Each row was made from one path, in order. Every step used is in the known rows, and no mark comes twice. Write each row's path.
Known rows
lukiz nisof fika rekam nivaket: [-1.26 -0.47 -1.57 -0.62 -2.45  0.92 -1.07 -1.83 -1.06  1.09 -2.54  2.35
  0.82  0.20  2.46 -0.78 -0.72 -1.36  0.10  1.97  2.44 -4.58 -0.14]
rivu fika nisof: [-0.31 -2.37  2.90  0.81  0.36  0.54  0.30  1.14 -2.32  0.82  1.34  1.98
  2.12  1.20  0.54  0.20 -1.68 -1.09  0.18 -2.29  0.04  1.51  0.63]
lukiz nisof fika: [-0.78  0.60  0.05  0.89 -0.50 -0.31  1.84 -0.31 -2.02  0.09 -2.92  1.78
 -0.73  1.27 -3.01 -0.76 -2.99 -1.38 -2.69  1.55 -0.83 -1.22  0.04]
rekam nivaket: [-1.10  0.72  0.46 -0.40 -2.28 -1.15 -1.56  1.46 -1.20  0.14 -1.14  0.75
  1.79  1.25  0.68  1.17  2.93  0.24  1.41  1.40  1.76 -1.87 -0.16]
rivu zuduz nisof nivaket fika: [ 1.85  0.07 -2.31  1.77  1.68 -1.85  0.58  0.70 -0.32 -0.54 -3.06  0.36
 -1.15 -1.18  0.89 -3.32 -0.13 -1.49 -0.39  1.07  1.85  6.38  1.71]
rivu lukiz nisof nivaket memoz: [ 0.52 -1.21 -2.96 -0.45  0.73 -0.52 -0.13  0.85  1.84 -0.03  0.00 -0.10
 -3.50  0.40 -2.67 -3.16 -0.84 -0.17 -1.35  1.40 -2.78  3.75 -1.01]
zuduz nisof rivu lukiz: [ 1.54  5.23 -2.42 -0.70  2.75  1.91  1.05  2.76  3.45 -0.30  3.47  0.27
 -4.20  0.44  1.14  0.56 -2.70 -0.01 -3.64  4.24 -1.91  4.38 -1.03]
nisof rivu lukiz: [ 2.04  3.79 -0.49 -0.72  1.81  0.59  1.06  1.68  2.13 -0.82  2.18 -1.07
 -1.60  0.63 -1.66  1.61 -0.29  0.59 -3.41  4.61 -2.13 -0.15 -1.58]
nivaket fika rekam nisof rivu zuduz: [ 2.51 -2.01 -1.25  0.42  0.91 -1.28  0.41 -2.92 -0.07 -1.93 -1.56 -2.26
  0.16 -3.99  0.03  0.23  2.21  0.45  2.60  1.03  1.68 -5.58 -0.06]
rivu fika nisof nivaket: [-0.18 -2.21  1.54  0.43  0.68 -0.63  1.02 -1.05 -1.63  0.38  0.41  1.75
  0.66 -0.05 -0.33 -1.56 -0.38 -1.11 -0.12 -1.75  0.34  5.36  0.26]
fika nisof: [ 0.31 -0.05  2.87  0.20  0.29  0.28  0.27  1.28 -2.31 -0.09 -0.79  0.18
  1.20  2.28 -0.97  2.21 -0.11  0.43 -0.90 -4.75 -1.25  1.87  1.08]
zuduz nisof fika rekam nivaket memoz: [-2.62  1.26 -4.25 -0.97 -2.69  2.04 -2.16  0.18  2.01  3.54  2.15  2.02
  1.16 -0.23  5.35  0.77 -1.65  0.54  2.98 -2.11  1.08 -0.24  0.19]
rivu fika: [-0.60 -0.63  2.42  0.50 -0.70 -0.58  0.06  1.30 -1.00  1.12  1.68  1.21
  1.22 -0.41  0.55 -1.38 -1.59 -1.29  1.05  2.31  1.76 -0.84 -0.13]
nisof fika rekam nivaket memoz: [-1.84 -0.22 -2.38 -1.02 -3.79  0.67 -1.85 -0.86  0.54  3.17  0.89  0.61
  3.92 -0.13  2.72  1.96  1.01  1.25  2.81 -1.54  1.02 -4.36 -0.45]
lukiz nisof rivu: [-0.11  0.69  0.61 -0.49  1.07 -0.61  2.12 -0.45 -0.63 -1.54 -2.07 -0.64
 -5.21  0.08 -2.18 -1.63 -1.27 -0.10 -3.85  3.66 -0.15  0.31 -0.49]
zuduz nisof memoz: [-1.23  1.11 -0.99  0.16  1.03  0.54  0.37  1.84  1.87  1.64  2.20 -0.25
 -3.79 -0.73  0.18 -0.77 -2.03 -1.15 -0.93  1.97 -0.24  2.91 -0.33]
fika rekam: [ 1.07  1.15  2.79 -0.86 -1.02  0.50 -1.59 -0.02  0.41  1.34  0.49 -1.27
  1.13 -0.90  2.27  0.85 -1.36  0.22  1.32  0.55  1.31 -1.51  0.41]
rivu lukiz: [ 1.88  2.27  0.70 -0.29  0.33  0.47 -0.47  3.04  1.10  0.14  1.73  0.01
  0.83  1.60 -0.86  1.92 -0.68 -0.29 -1.28  2.57 -1.71 -0.22 -0.62]
zuduz nisof: [-0.25  2.75  0.45  0.13  0.21  0.41 -0.09  2.67  0.79  0.85  0.89  0.95
 -1.84  0.68  1.39 -0.20 -2.77 -0.51 -0.18  0.02  0.67  3.77  0.83]
nivaket fika: [ 0.22  0.24  3.24  1.32 -0.24 -0.59 -0.14  2.61 -1.67 -1.09 -1.02 -0.90
  2.96  2.05 -1.82  0.07 -0.03 -0.04 -0.20 -0.97 -0.84 -1.36  1.27]
zuduz nisof nivaket: [-0.10  3.14 -0.90 -0.20  0.88 -0.80  0.65  0.17  1.23  0.54  0.07  0.77
 -3.51 -0.58  0.28 -1.96 -1.68 -0.58 -0.85  1.22  0.31  8.12  0.40]
nisof nivaket: [ 0.40  1.98  0.82 -0.13 -0.24 -1.89  0.84 -0.64 -0.17 -0.17 -1.05 -0.58
 -0.79 -0.56 -2.26 -0.75  0.80  0.11 -0.65  1.59 -0.16  3.69 -0.27]
nivaket fika nisof: [ 0.51 -1.73  3.58  1.45  0.64  0.46 -0.02  2.35 -2.51 -1.48 -1.52 -0.14
  4.01  3.79 -1.47  1.39  0.32  0.40 -0.76 -6.07 -2.37  1.07  1.99]
fika rekam nivaket: [-0.26  0.64  0.90 -1.45 -2.68  0.40 -2.86  0.02  0.44  1.32 -0.12 -0.09
  2.30 -0.45  4.51  0.82  1.83  0.13  2.64  0.94  3.20 -3.23  0.20]
lukiz nisof fika rekam nivaket memoz: [-2.44 -2.43 -2.88 -0.75 -3.26  1.01 -1.69 -1.27 -0.19  2.15 -1.56  1.72
  0.76  0.03  2.40 -0.79 -0.66 -0.05  1.55 -0.89  1.35 -4.55 -0.13]
fika nisof nivaket memoz: [-0.32 -1.57 -0.48 -0.23 -0.03 -0.69  0.53 -0.22 -0.50  0.50 -0.34 -0.65
 -0.24  0.86 -1.96  0.51  1.25  1.79  0.07 -6.20 -2.36  6.13  0.52]

Write each row's path
[-0.48  0.78  1.34 -0.01  0.54 -0.28  1.81  0.00 -0.06  0.00  2.00  0.27
 -1.66 -1.22 -0.23 -0.80 -1.36 -0.36 -1.38  4.83  1.09 -0.39 -1.01]  nisof rivu fika
[-1.35 -2.35 -0.93 -0.96 -0.84  1.09 -0.98 -2.05  0.45  0.46  0.03  1.45
 -2.79 -1.78  4.32 -3.75 -1.09 -1.43 -0.02  6.26  4.65 -3.18 -1.06]  lukiz nisof rivu fika rekam nivaket
[ 0.48 -0.22  0.57 -0.07  0.58 -0.17  0.13 -2.25  1.31 -2.05  0.74 -2.29
  0.49 -1.78 -1.29  0.67  1.01  1.16  1.96 -0.64 -0.95 -5.34 -0.36]  nivaket fika rekam nisof rivu
[-0.95 -2.08 -1.47 -0.07 -0.48 -1.71  0.52 -0.48 -0.11  0.02 -2.11 -0.41
 -4.16 -0.41 -3.00 -3.81 -0.54  0.43 -0.30 -0.82 -0.76  3.43  0.02]  lukiz nisof nivaket memoz
[-1.97 -2.19 -1.65 -1.63 -2.25  1.11 -1.91 -1.07  1.72  2.46  3.61 -0.13
  0.01 -2.41  4.90 -1.17  1.13  1.16  2.98  2.53  3.05 -3.50 -1.28]  nisof rivu fika rekam nivaket memoz
[-0.80  1.57 -0.69 -0.78 -3.04  0.70 -1.57 -1.43  0.01  2.06 -0.21  1.28
  4.02  0.27  3.18  2.28  0.76 -0.26  1.43  1.03  2.36 -4.45 -0.28]  nisof fika rekam nivaket
[ 0.60  0.05  2.11  0.96  1.92  0.75  1.59  0.97 -1.72 -2.31 -1.18 -1.34
  1.08  2.82 -1.96  1.58  0.81  1.30 -3.21 -3.78 -2.77  1.26  1.14]  nivaket fika nisof rivu
[-0.51 -3.34  0.26  0.61  0.01 -0.08 -1.08 -1.55  1.52 -0.26  1.18 -2.44
  1.43 -2.48 -1.88 -0.03  1.16 -0.42  3.77 -0.77 -1.34 -6.57 -0.58]  nivaket fika rekam nisof memoz
[ 1.45  0.39  2.24  0.09  0.05 -0.36 -1.11 -1.12  0.82 -0.33 -0.78 -1.96
  2.26 -0.78  0.84 -1.61  0.01  0.14  0.56 -0.23  0.16  1.45  1.17]  nisof nivaket fika rekam
[-0.43 -1.60 -2.09 -1.31 -1.33 -1.59 -0.85 -3.49  2.34  0.89  1.25 -1.66
 -0.84 -3.98 -1.75 -0.45  1.30  1.74  5.74 -3.10 -0.71 -0.35 -1.00]  fika rekam nisof nivaket memoz
[-1.11  1.88 -0.72  0.02  1.66  0.96  1.63  1.02  1.65  0.78  3.29  1.71
 -3.89 -1.14  2.23 -2.15 -3.67 -1.12 -1.23  4.18  1.60  3.95 -0.52]  zuduz nisof rivu fika
[ 1.51  0.08  0.02  0.10  0.96  0.57 -0.33  2.37  0.46 -0.73 -0.78  0.82
 -1.92  1.97 -1.71 -1.29 -2.45 -1.43 -2.76  3.41 -1.15 -0.19 -0.43]  rivu lukiz nisof
[ 0.40 -0.20  1.10 -0.69 -1.23 -0.44 -1.19 -1.90  0.53  0.26  0.82 -0.97
  0.84 -2.53 -0.19  1.40  0.19  0.42  4.78 -1.27  0.78 -4.77 -0.42]  fika rekam nisof
[ 1.14  0.03  3.61  0.32 -0.65  0.83 -1.79  1.22 -0.07 -0.01 -0.09 -1.68
  3.70  0.68  2.42 -0.02 -0.94  0.14  1.14 -1.21  0.21 -2.52  1.55]  nivaket fika rekam
[ 0.05 -1.55  1.09  1.42  0.75 -1.52  0.82 -0.04 -1.41 -2.40 -4.25 -0.08
 -1.35  1.53 -3.49 -4.31 -0.72 -1.16 -2.17  0.69 -0.61  2.26  1.04]  lukiz nisof nivaket fika
[ 2.55 -0.84 -0.39  0.31  1.75 -0.95  2.41 -0.84 -2.42 -0.91 -2.46 -1.11
 -1.79 -0.79 -0.43  1.81  1.93  0.65 -2.92 -1.04  0.33  1.84  0.42]  fika nisof rivu zuduz
[-1.40 -1.29 -0.50 -1.69 -3.45  0.47 -3.50  0.75  0.98  2.45  1.27 -0.71
  1.98 -0.35  3.84  0.98  1.95  1.71  4.16 -1.62  1.95 -3.10  0.01]  fika rekam nivaket memoz
[-0.83 -2.24  1.93  1.22 -0.91  0.37 -1.50  2.33 -2.83 -1.34 -2.22  1.23
  4.96  4.47 -0.08  1.69  3.39  0.47  0.38 -5.62 -0.78 -0.57  1.60]  rekam nivaket fika nisof
[ 0.66  1.01 -0.23 -1.48  0.12 -0.39  0.50 -3.31  1.73 -0.63  1.09 -1.97
 -2.12 -3.05 -0.86  1.49  0.65  1.42  2.34  0.68  0.05 -4.32 -1.42]  fika rekam nisof rivu
[ 0.70  0.17 -0.42 -0.99 -0.60 -1.77 -0.41 -4.30  1.47 -0.33  0.21 -1.13
 -0.43 -3.67 -1.24 -0.50  1.04  0.48  4.17 -0.32  0.71 -0.44 -0.92]  fika rekam nisof nivaket
[ 0.49  1.22  1.36 -0.34  1.46  0.42  1.93  0.05 -1.16 -1.14 -0.42 -0.92
 -1.58  1.16 -1.43  2.33  0.63  1.37 -3.40 -2.57 -1.88  2.40  0.08]  fika nisof rivu
[-1.49  2.91 -2.72 -0.71 -1.87  1.94 -1.72 -0.48  1.31  2.66  0.75  2.82
  1.42  0.06  5.47  0.78 -1.80 -0.80  0.82  0.70  2.59 -0.14  0.21]  zuduz nisof fika rekam nivaket
[-1.16 -0.87 -0.64  0.14  0.67 -1.28  2.01 -1.83  0.04 -0.80  2.20  0.66
 -1.90 -2.80 -2.85 -0.51  0.12 -0.25  2.11  3.15  0.50 -3.05 -1.98]  rekam nisof rivu fika
[-0.51 -1.88  1.14  0.29  0.85  0.21  0.60  0.61 -0.75  0.70  0.32 -1.02
 -0.73  0.87 -1.94  2.04  0.61 -0.15 -1.63 -2.67 -2.18  1.02 -0.12]  fika nisof memoz
[ 0.78  0.23  1.01 -0.16  0.76 -0.96  0.92 -0.89 -1.33 -0.48 -1.60  0.06
 -0.17  1.16 -1.90  0.20  1.14  0.52 -1.39 -3.75 -1.38  5.81  0.60]  fika nisof nivaket
[-1.07  0.90 -1.23  0.75 -1.11 -1.70  1.75 -1.70 -1.08  0.01 -0.47  1.38
  2.21 -0.64 -4.59  2.74 -0.11 -0.10  2.10 -1.04 -1.70 -4.42 -1.03]  rekam nisof fika
[ 1.67  0.89 -1.33  0.79  0.49 -0.96  0.30  2.04 -0.54  1.01 -1.21  0.78
 -2.23 -1.60  2.61 -0.74 -1.23 -1.35 -0.25  1.62  3.03  3.63  1.20]  rivu zuduz nisof
[-1.81 -3.95  0.21  1.14 -0.08  0.27 -1.37  1.47 -1.67 -0.68 -0.83 -0.04
  2.97  3.08 -1.15  1.28  4.35 -0.41 -0.17 -3.24 -1.15 -1.65  0.50]  rekam nivaket fika nisof memoz
[-0.16 -0.79 -0.12  1.23  0.39 -2.62  0.69 -1.51 -0.50 -2.53 -1.64 -0.50
  1.26 -0.45 -5.52 -0.96  2.58  0.06  3.05 -1.44 -1.81 -0.12  0.05]  rekam nisof nivaket fika
[ 2.14  1.98 -2.04 -1.58  1.39  1.12 -0.12 -1.57  3.85 -0.74  3.49 -1.60
 -1.52 -2.68 -0.71  2.28  0.22  0.93  1.14  2.86 -1.35 -3.76 -2.34]  fika rekam nisof rivu lukiz
[-1.50  1.00 -2.04 -1.37 -0.23  2.12 -1.20 -0.67  2.39  1.85  3.70  2.16
 -2.46 -2.08  7.43 -2.30 -1.45 -0.87  1.03  5.10  4.86  1.05 -0.69]  zuduz nisof rivu fika rekam nivaket
[-0.51 -3.00  1.86  1.74  1.49  0.56  0.39  1.58 -1.33 -0.75 -0.44 -1.24
  1.98  2.52 -2.50  1.05  1.42 -0.38 -1.69 -4.07 -3.12 -0.17  0.93]  nivaket fika nisof memoz
[-0.87 -1.25  0.61  0.28  1.22 -0.05  1.94 -0.52 -0.90 -0.75 -0.32  1.06
 -4.41 -0.71 -0.83 -4.02 -3.13 -1.52 -2.62  5.71  1.35 -0.74 -0.79]  lukiz nisof rivu fika
[ 2.16  0.93  0.35  0.74  3.18  1.95  0.93  2.48  0.53 -2.43  1.07 -0.80
  1.33  3.54 -1.62  2.05  0.34  0.73 -4.35 -2.09 -4.42  1.33  0.32]  nivaket fika nisof rivu lukiz
[ 1.00 -2.94 -1.62  1.22  0.65 -0.87  0.50  0.18 -3.16 -2.09 -3.80 -0.18
  1.69  1.40  0.54  1.14  5.24  0.56 -1.31 -1.64  1.24 -0.89  1.00]  rekam nivaket fika nisof rivu zuduz
[ 0.36  0.53  1.67  1.01  0.44 -1.73  0.41  0.28 -0.81 -1.54 -1.90 -1.02
  1.58  0.94 -2.76 -1.45  1.08 -0.04 -0.40  0.20 -1.13  2.38  0.80]  nisof nivaket fika
[-0.90 -0.89  0.46  0.54  0.48  0.59  0.01  0.86 -2.07 -2.33 -1.87  0.14
  2.17  3.43 -0.03  1.89  3.77  1.27 -1.60 -2.90 -1.27 -0.64  0.73]  rekam nivaket fika nisof rivu
[ 2.20  2.08 -0.33 -0.63  2.75  1.70  1.34  1.41  0.95 -1.17  1.78 -0.45
 -0.98  1.88 -1.55  3.14 -0.15  0.79 -4.34 -0.27 -3.49  2.47 -0.93]  fika nisof rivu lukiz
[-0.20  3.61 -0.97 -0.34 -0.40  2.14 -0.04 -0.43  1.64  2.53  1.79  1.62
  0.34 -0.70  3.95  0.84 -4.90 -0.90 -0.40 -0.29  0.58  1.61  0.64]  zuduz nisof fika rekam
